What can hang from each mark:
K: H
T: A S U
H: A K S Y
E: U Y
Y: H
A: H T
S: T

Every row comes from one small tree of marks. The marks that hang from a mark follow it in brackets, in alphabetical order. Every link used is in the known rows. Which tree was each row made from?
Known rows:
H(K S Y): [ 0.139 -2.948  3.486 -1.451 -0.081 -0.544 -4.757  1.654  3.622  0.885
  3.171  3.297 -0.482  2.576  3.513 -1.682 -0.863  3.907 -4.172]
A(H(K)): [-0.653 -4.970  3.224 -3.355 -1.221  1.806  0.645  0.956  4.119  3.254
  5.436  3.736  2.895  2.279  2.820 -0.835 -3.003  2.759 -3.008]
E(Y): [-1.831 -3.725  6.806 -3.842 -4.084  1.729  0.303  0.473  3.187  3.398
  5.601  4.726  2.465  2.890  1.851 -1.134 -0.860  3.172 -4.817]
Y(H(A(T) K S)): [ 1.823 -3.205  1.784 -2.716 -1.188  0.900 -4.123  1.795  5.947  1.901
  0.905  4.873  3.105 -1.091  5.644 -2.082 -1.851  5.047 -3.513]
S(T(U)): [ 1.390 -3.572  7.081 -2.247 -1.439  2.593  0.354 -0.311  2.738  0.875
  4.301  5.264  3.706  3.796  2.630 -0.270 -2.112  3.757 -3.695]
K(H(Y)): [-1.443 -4.409  7.868 -2.849 -0.312  1.713 -3.581 -0.446  1.291  1.972
  4.277  3.748  1.722  1.906  1.369 -0.608 -0.712  2.497 -3.603]
E(U): [-1.126 -2.708  7.458 -3.019 -3.053  2.543  0.341 -0.203  1.981  2.456
  6.764  4.395  0.969  2.791  2.483 -0.872 -3.086  3.168 -3.173]
S(T): [-0.884 -4.583  6.291 -2.737 -2.317  2.453  0.084  0.059  3.490  2.758
  4.136  3.963  3.282  2.177  2.547 -0.294 -1.773  3.962 -2.794]
A(H(S Y)): [-0.365 -3.564  3.381 -2.876 -0.379  0.171 -6.481 -0.517  3.257  3.144
  2.295  4.651 -0.056  0.064  1.843 -1.036 -0.819  3.657 -4.178]
Y(H): [-1.780 -4.598  6.311 -3.799 -2.585  3.066 -1.448 -0.955  3.356  2.080
  4.065  4.356  3.914  1.696  3.718 -1.317 -2.024  3.416 -4.868]
K(H(A S Y)): [ 0.698 -2.295  5.991 -1.867  1.160 -0.359 -8.856  0.397  1.820  0.931
  2.568  3.647  0.534 -0.703  2.476 -0.556  0.431  3.270 -4.229]
S(T(A(H(K Y)) U)): [ 5.531 -2.691  3.851 -2.989  3.492 -1.710 -1.743  1.524  3.252  1.683
  2.526  6.235  3.703  5.989  2.826 -0.153 -1.764  4.429 -3.782]
K(H(A)): [-0.849 -3.770  7.336 -2.448 -0.399  2.014 -3.118 -0.121  1.799  1.425
  5.271  3.317  3.772  0.582  2.493  0.041 -1.132  2.041 -3.446]
A(H(Y) T): [-0.650 -5.235  3.147 -3.947 -2.258  1.240 -2.023 -1.373  4.256  4.841
  1.878  5.183  1.550  0.356  0.984 -1.926 -1.936  3.449 -2.948]
S(T(A U)): [ 3.376 -2.646  7.452 -1.994  1.118  1.030  0.001  0.077  2.444  0.508
  4.485  5.802  4.971  6.185  3.082  0.271 -1.632  3.339 -4.323]
K(H(A S(T) Y)): [ 2.267 -2.507  5.792 -1.944  1.435 -0.593 -8.685  1.138  2.521  1.707
  0.780  4.111  1.349 -1.364  2.501  0.184  0.292  4.915 -2.977]
H(K S): [-0.601 -3.410  3.911 -1.475 -0.762  1.325 -2.199  1.961  3.910  1.117
  4.823  3.236  1.049  2.337  4.136 -1.253 -1.839  3.192 -3.645]
E(U Y(H)): [-0.080 -2.446  7.692 -5.710 -4.287  2.181 -0.314  0.715  2.941  3.949
  4.872  6.493  2.394  1.579  3.015 -1.469 -2.251  5.084 -4.704]
A(T(S)): [-1.543 -4.014  6.640 -1.040 -1.171  1.826 -0.122 -0.889  4.683  3.041
  3.938  5.699  3.065  2.471  2.828 -1.181 -1.895  3.252 -3.074]
S(T(A(H(K)) U)): [ 4.784 -3.108  4.331 -2.827  2.624  0.359  0.755  1.793  3.789  1.842
  3.935  6.054  5.147  5.611  3.417  0.374 -2.727  3.630 -3.356]
K(H(A(T(S)) Y)): [ 0.644 -3.021  7.182 -1.286  1.921 -0.786 -5.529 -0.536  3.095  2.458
  1.938  5.637  2.849  0.585  2.176 -0.580 -0.198  3.867 -3.090]
H(A Y): [-0.220 -3.078  4.792 -2.441 -1.319 -0.895 -4.802 -1.015  2.347  1.183
  3.678  3.592  1.473  2.082  2.556 -1.208 -0.163  3.329 -4.662]

Write each row's tree:
[ 0.288 -5.298  1.723 -3.721 -1.480  0.554 -0.607  0.577  4.997  4.423
  2.078  4.668  1.481  1.376  2.156 -2.209 -2.374  3.865 -2.236]
A(H(K Y) T)
[ 3.053 -3.096  3.987 -1.398  1.827 -0.818 -1.485  0.241  4.776  2.450
  2.172  7.375  2.418  3.874  2.714 -1.547 -2.342  4.284 -3.463]
A(H(K Y) T(S U))
[ 0.683 -3.023  7.535 -0.471 -0.318  1.984  0.169 -1.267  3.802  1.270
  4.255  7.008  3.700  4.233  2.905 -1.214 -2.297  3.119 -4.030]
A(T(S U))
[ 0.638 -3.607  4.635 -3.504  1.178 -0.741 -3.576 -0.849  2.529  3.112
  3.752  4.960  2.559  4.014  1.635 -0.401 -0.667  2.555 -4.723]
T(A(H(Y)))
[ 3.419 -3.148  1.673 -2.213  0.272  0.082 -3.600  1.103  4.617  2.334
  1.099  6.308  0.509  1.367  2.850 -2.226 -2.230  4.235 -3.518]
A(H(K S Y) T(U))
[ 3.135 -0.382  4.360 -4.514 -1.911 -0.665 -4.506  3.576  4.382  2.531
  3.513  6.144  1.232  0.098  5.016 -1.595 -1.790  6.143 -4.371]
E(U Y(H(A K S)))
[ 4.052 -2.145  2.573 -2.224 -0.131  0.902 -3.962  1.558  5.177  0.100
  1.202  6.359  3.384  0.528  5.780 -2.231 -2.303  4.797 -4.546]
Y(H(A(T(U)) K S))
[ 3.463 -2.747  4.087 -2.558  0.580  0.107 -5.963  0.027  3.221  2.093
  0.943  6.337  1.019  1.008  1.923 -0.500 -1.240  5.188 -3.988]
A(H(S(T(U)) Y))
[ 3.275 -3.788  3.072 -3.565  2.585 -1.782 -2.003  1.698  4.008  3.522
  2.263  4.815  3.205  4.364  2.769 -0.085 -1.464  4.561 -2.885]
S(T(A(H(K Y))))
[ 1.186 -4.267  0.819 -2.763 -0.510  0.081 -3.838  1.356  5.483  4.052
  0.965  4.959  0.052 -0.109  2.538 -2.178 -1.980  4.362 -2.577]
A(H(K S Y) T)
[ 1.367 -2.532  2.853 -2.524 -0.088  0.307 -5.382  1.952  4.605  0.594
  2.508  4.060  2.854  0.018  5.769 -1.301 -1.348  4.463 -4.659]
Y(H(A K S))
[ 0.700 -3.547  1.888 -2.571  0.348 -0.546 -5.184  1.421  4.003  2.637
  2.446  4.093 -0.147  1.087  2.741 -1.312 -1.429  3.965 -3.782]
A(H(K S Y))
[-0.044 -3.373  6.897 -2.677  0.286  0.127 -5.592 -0.453  1.324  1.152
  3.664  3.522  2.139  0.809  1.906 -0.412 -0.150  2.850 -3.889]
K(H(A Y))
[ 0.758 -4.286  3.100 -2.000  1.032 -0.854 -1.727  0.493  5.508  4.198
  1.987  5.992  1.895  2.201  2.517 -1.590 -1.958  4.498 -2.676]
A(H(K Y) T(S))
[ 4.574 -1.479  6.581 -1.462  2.303 -0.545 -8.347  0.995  1.794 -0.221
  1.071  5.496  1.832  0.411  2.645  0.097  0.021  4.730 -3.797]
K(H(A S(T(U)) Y))
[ 0.815 -2.335  2.964 -1.198 -0.221 -0.354 -4.300  1.976  4.080  0.406
  4.340  3.075  1.438  1.339  4.748 -1.061 -1.140  3.359 -3.906]
H(A K S)
[ 4.214 -1.088  4.578 -1.224  0.864 -1.563 -7.449  0.391  2.689 -0.317
  1.122  5.496  1.192  1.537  3.240 -0.660 -0.011  5.273 -4.670]
H(A S(T(U)) Y)
[ 1.732 -1.273  5.204 -4.696 -2.499  0.922 -2.392  3.605  4.226  3.268
  3.757  6.188  0.827  1.221  4.589 -1.805 -2.205  5.787 -4.352]
E(U Y(H(K S)))
[ 0.402 -2.628  4.382 -2.822 -1.095  1.140 -6.652  0.049  3.886  1.010
  2.378  4.442  2.876 -0.892  4.834 -1.173 -0.753  4.179 -5.345]
Y(H(A S))
[ 1.980 -1.301  9.012 -0.064  3.314 -0.165 -1.526 -0.843  2.190 -0.386
  6.108  6.686  4.613  7.673  3.500  0.134 -1.190  2.233 -5.784]
T(A S U)
